Every row comes from one small tree of marks. Brackets hold a mark, then the marks that hang from it, in the order of their numbers. Every link used is in the known rows. Which tree was each row made from?
In the rows, 128 means zero.
Known rows:
(J493 (J468 J169)): [132 144  94 102 143 134 116 169 118 127 110 145 104  86 174 123 103  91
 127  98 130 134]
(J613 (J907 J169 J493)): [127 117 128 162 117  99 157 136 164 178 125 129 142 153  97 133 148 141
 129 140 118 133]
(J493 (J468 (J169 J968))): [140 150 114 137 157 172 114 138 104  94 127 137 120  77 170 120 134  92
 122  88 114 132]
(J907 (J169 J968) J189): [115 139 158  96 154 123 109 141 125 101 124 119 112 154 141 114 148 130
 140 120 123 108]
(J613 (J907 J493)): [133 112 124 176 104 103 165 115 149 170 119 138 155 135  50 145 129 147
 120 120 136 145]
(J468 (J169 J968) J493): [126 154 121 159 157 174 140 130  99  91 146 148 153  91 127 113 120 122
 116  79 156 142]
(J189 J907): [122 115 108  91 111 128 148 159 132 139  87 142 129 133  50 132  55 147
 122 103 167  98]
(J613 (J907 J189 J493) J968): [115  94 148 155 101 104 121  85 145 167 118 147 134 157  60 153 179 129
 121 137 125 182]
(J468 (J169 J968)): [124 153 130 134 164 164 126 148 114  93 127 137 129 116  97 115 152 115
 122  83 131 117]
(J907 J189 J493): [108 127 129 120 119  90 128 132 130 120 126 123 125 141 114 134 116 144
 133 134 153 128]
(J613 (J907 J189) J968): [118  96 156 108 109 104 112 106 141 175  94 161 119 160  38 148 162 120
 124 114 130 176]
(J907 J169 J189 J493): [104 132 135 106 135  86 121 151 145 128 132 114 112 160 164 122 134 138
 142 154 133 114]
(J493 J468): [136 129 101 108 133 117 130 152 112 132  99 137 116  89 105 140  87 110
 130  98 141 139]
(J907 (J493 (J468 J169))): [129 142  88 149 134 135 126 147 121 121 136 132 121  85 192 129 120 100
 124 121 125 139]
(J468 J169 J493): [119 149 102 125 142 138 142 162 113 125 128 156 139 101 129 116  91 123
 121  89 171 142]
(J907 (J169 J468 J968) J189 J493): [137 139 167 116 140 130 103  95 122  94 157 102 119 150 161 121 181 134
 137 158  97 111]
(J266 J968): [128 118 145 121  97 125 127 145 108 118  96 124 136 133  24 130 102 121
 127  91 165 133]
(J189 (J907 (J169 J468) J493)): [137 119 120  98 109 130 135 133 142 142 126 117 125 150 124 126 103 146
 129 160 121  90]
(J907 (J169 J968) J189 J493): [112 137 152 143 147 123 119 119 129  95 149 105 126 151 155 119 164 138
 136 144 120 114]
(J189 (J907 (J169 J468 J968) J493)): [144 126 138 133 123 168 132 102 127 109 142 107 139 142 117 123 134 147
 123 152 105  88]
(J907 (J169 J468 J968) J493): [142 142 148 146 154 152 128 105 118  99 155 103 135 135 100 126 182 133
 130 143  95 113]

Write each row's tree:
[108  97 154 142 116  99 115 106 160 176 124 139 121 176 106 141 196 124
 129 158 106 170] -> (J613 (J907 J169 J189 J493) J968)
[141 144 162  96 141 141 105 100 102 100 154 125 129 126 168 113 134 134
 135 131 127 130] -> (J907 (J169 (J468 J493) J968) J189)
[149 110 106 180  96 110 151 106 140 171 120 137 145  95 121 149 112 124
 120 124 120 161] -> (J613 (J907 (J493 J468)))
[126 114  89 129 108 130 137 146 140 141 119 119 121 111 193 130  69 126
 129 154 128 110] -> (J189 (J907 J169 (J493 J468)))
[127 134 147  80 128  93 106 126 136 128 141 111 105 159 169 123 152 134
 142 167 113 112] -> (J907 (J169 J468) J189 J493)
[130 125  77 136 105 150 131 146 132 131 123 136 124  90 213 125  69 114
 117 131 137 116] -> (J189 (J907 (J493 (J468 J169))))
[120 122 126 160 128 159 149 128 136 110 135 110 147 141 115 122 116 151
 123 140 128  92] -> (J189 (J907 (J169 J968) J493))
[125 125 112 125 113  98 114 122 119 120 127 122 114 102 188 139  99 122
 134 138 138 144] -> (J907 J189 (J493 J468))
[119 140 105 116 121 114 101 141 126 116 138 131 104  98 252 122 119 104
 131 137 128 138] -> (J907 J189 (J493 (J468 J169)))
[138 125 153 151 140 136 145 124 146 150 116 134 142 146  73 124 160 132
 127 106 106 126] -> (J613 (J907 (J169 J968)))
[154 141 140 137 141 164 138  87  84  96 144 135 159  92  60 131 119 137
 120  94 144 143] -> (J169 (J468 J493) J968)
[116 101 136 173 127 119 141 114 157 182 122 140 137 161  51 147 198 122
 123 144 104 168] -> (J613 (J907 J169 J493) J968)
[111 117 106 124 115 123 151 157 151 142 117 119 132 151 119 125  84 150
 128 148 142  93] -> (J189 (J907 J169 J493))
[135 137 131 111 140 115 132 134 132 133 137 112 121 144 107 130 152 132
 135 152 110 113] -> (J907 (J169 J468) J493)
[126 134 135 147 140 128 104 110 119  94 151 104 117 112 231 125 147 117
 137 150 103 132] -> (J907 (J169 J968) J189 (J493 J468))
[151 128 134 113 124 176 135 105 107 114 138 131 148 118 125 116  88 145
 121 127 135 108] -> (J189 (J907 (J169 (J468 J493) J968)))
[134 137 142  60 125 106 108 131 117 134 135 135 114 137 174 117 106 134
 140 139 142 132] -> (J907 (J169 (J468 J493)) J189)
